Each row comes from the steps of one path. Every step used is in the known rows, and no mark comes twice. Write the path behind each row, first mark first.
In the rows, zero is written as 128.
Known rows:
S/Q/V/R/Z/M: [164,113,92,165,133,132,107,85,111,104,98,138,121,117,156,104,118,126,153,78,125,178,160]
A/X: [124,116,129,106,128,116,130,146,107,113,119,125,120,125,133,129,134,129,130,120,125,126,137]
A/X/M: [155,131,128,79,122,106,133,151,105,129,120,119,125,120,126,127,126,116,129,122,126,130,159]
R/V/Q/Z: [143,143,138,106,128,110,126,137,148,128,137,131,136,111,181,130,127,153,136,165,135,149,146]
S/Q/V/R: [165,127,103,152,133,109,91,101,109,109,97,122,129,109,158,117,126,119,136,92,143,152,128]
Q/Z/M/X/A: [102,129,122,117,128,103,125,118,191,113,139,119,136,145,149,113,128,171,128,129,125,129,182]
S/Q/Z: [128,119,121,130,128,93,128,136,152,93,128,122,137,140,156,139,125,146,121,122,124,127,131]
M/S: [117,134,135,154,123,131,122,103,151,147,115,113,136,128,120,119,126,119,127,133,127,131,162]
R/V: [118,139,138,127,125,124,118,112,132,130,128,128,126,112,127,132,130,119,136,146,128,138,125]
X/M/S/Q/V/R: [185,149,109,151,121,103,88,79,132,146,84,98,142,103,142,107,117,94,134,97,143,156,183]
S/M/Z/Q: [140,100,134,130,117,110,136,131,127,114,123,137,143,122,167,114,132,110,121,129,124,152,87]
Z/Q/V/R: [160,121,111,149,126,118,87,112,120,127,124,116,128,99,141,83,136,130,125,109,135,141,69]
R/V/Q: [149,145,135,113,132,130,128,126,114,145,122,137,128,104,152,128,124,129,139,152,139,156,156]
R/Z/M/S/Q/V: [133,106,101,183,122,140,123,80,129,121,98,123,127,128,125,85,113,128,140,99,116,169,182]
A/X/M/S: [144,137,136,106,117,109,129,126,128,149,107,103,133,121,121,118,125,106,127,126,126,132,193]
A/X/M/S/Q/V: [160,123,111,120,116,93,111,118,107,128,89,98,132,112,119,100,121,108,125,106,133,146,181]
V/R: [148,142,128,137,133,126,107,108,133,129,115,125,131,118,155,137,131,118,139,111,136,140,138]
Z/Q: [129,114,126,133,126,121,128,139,129,129,140,124,127,124,112,103,132,133,113,128,121,124,83]
Z/M/S/Q/V: [127,119,108,165,125,128,111,89,157,127,107,112,124,127,117,84,124,131,128,113,127,156,168]
A/X/M/Z: [140,137,126,77,124,98,138,149,97,127,101,117,131,122,152,149,126,106,141,121,132,135,203]
X/M/Z/Q/V/R: [173,144,108,121,121,101,96,115,110,142,106,107,140,93,159,104,128,105,135,110,142,148,134]
Q/V/R: [159,135,112,144,130,127,87,103,121,128,112,120,129,103,157,108,132,125,140,108,143,145,116]
S/M/X: [125,121,138,143,111,108,127,113,143,127,124,122,141,124,178,129,133,107,119,131,131,139,129]

Which path is each row?
[133,138,119,103,134,108,137,130,173,125,135,125,138,136,172,110,122,181,130,136,136,150,212]  V/Q/Z/M/X/A
[146,130,124,106,133,124,143,146,175,126,146,134,127,134,177,111,127,172,133,146,129,155,170]  V/Q/Z/M
[126,134,102,172,121,132,99,76,126,134,108,115,124,111,179,105,127,125,151,98,129,160,187]  Q/V/R/Z/M/X
[101,129,134,145,121,123,126,108,213,132,140,110,133,143,148,107,132,152,129,147,117,136,172]  Q/Z/M/S
[170,131,109,100,122,90,98,133,89,126,97,106,132,92,166,105,134,109,138,104,139,145,144]  A/X/M/Z/Q/V/R
[119,125,128,156,122,96,123,113,174,111,115,107,144,140,150,132,125,135,119,127,124,130,162]  M/S/Q/Z
[162,122,103,196,125,123,96,67,102,120,75,118,141,111,155,110,115,106,146,82,131,167,171]  M/S/Q/V/R/Z
[121,142,116,167,126,130,118,83,138,136,112,121,125,126,178,133,126,116,150,102,122,155,211]  V/R/Z/M/X
[149,148,135,126,116,121,126,108,151,165,116,105,141,123,113,117,119,102,124,134,129,133,185]  X/M/S
[147,127,109,184,123,151,99,62,142,139,99,121,130,112,151,86,122,124,156,101,125,176,183]  Q/V/R/Z/M/S
[116,136,123,128,128,111,121,111,125,128,116,118,139,131,125,125,122,137,126,117,135,123,171]  M/X/A
[155,129,120,154,131,137,117,100,102,123,106,140,133,119,160,137,122,113,151,98,125,153,155]  V/R/Z
[152,130,108,110,116,105,117,136,107,140,119,110,137,104,132,96,125,117,123,128,133,135,124]  X/M/Z/Q/V
[138,110,111,140,121,121,108,134,116,127,138,119,127,108,116,76,133,142,114,125,127,129,57]  Z/Q/V
[100,128,118,156,121,134,140,103,136,135,124,122,124,137,150,124,123,128,138,116,115,143,200]  R/Z/M/X
[145,150,125,99,124,113,136,130,119,143,110,120,138,124,148,147,119,104,138,130,134,135,196]  X/M/Z
[142,97,104,157,118,132,120,124,85,119,128,133,130,110,120,76,123,139,126,111,117,141,74]  R/Z/Q/V
[145,130,108,147,128,113,92,111,110,124,105,115,135,101,168,106,136,121,136,110,141,146,114]  M/Z/Q/V/R
[131,121,111,168,122,115,105,94,126,126,98,106,135,119,122,101,122,121,123,111,134,142,147]  M/S/Q/V
[144,116,104,142,127,112,111,121,103,108,110,123,127,119,130,109,124,130,124,107,134,140,115]  S/Q/V
[163,123,106,159,126,136,98,93,90,119,103,134,132,104,163,110,122,122,153,94,132,157,130]  Q/V/R/Z
[134,130,91,182,126,116,101,75,115,115,93,116,125,117,180,115,122,120,146,80,129,168,198]  S/Q/V/R/Z/M/X
[112,132,119,124,131,123,128,105,155,131,125,123,128,139,118,109,124,147,131,118,129,138,191]  Z/M/X/A
[128,148,142,129,125,126,128,107,200,148,134,117,133,118,171,106,128,154,139,170,127,166,199]  R/V/Q/Z/M/S
[114,123,124,131,127,115,132,137,118,126,122,122,133,125,139,124,131,123,125,131,126,130,123]  M/Z/Q
[149,126,116,152,134,148,123,93,135,124,116,144,122,128,156,122,123,125,156,99,118,165,174]  V/R/Z/M
[92,130,118,143,123,86,130,120,188,107,133,104,129,148,174,135,131,148,120,126,121,132,188]  S/Q/Z/M/X
[145,128,98,158,130,131,97,72,119,121,101,128,133,115,154,91,119,141,156,83,132,166,193]  Q/V/R/Z/M/X/A
[149,118,110,88,116,92,118,153,84,125,110,106,130,102,140,97,131,121,128,119,131,133,134]  A/X/M/Z/Q/V
[148,94,118,137,113,113,117,126,113,109,120,133,141,106,169,87,133,119,122,124,131,157,63]  S/M/Z/Q/V
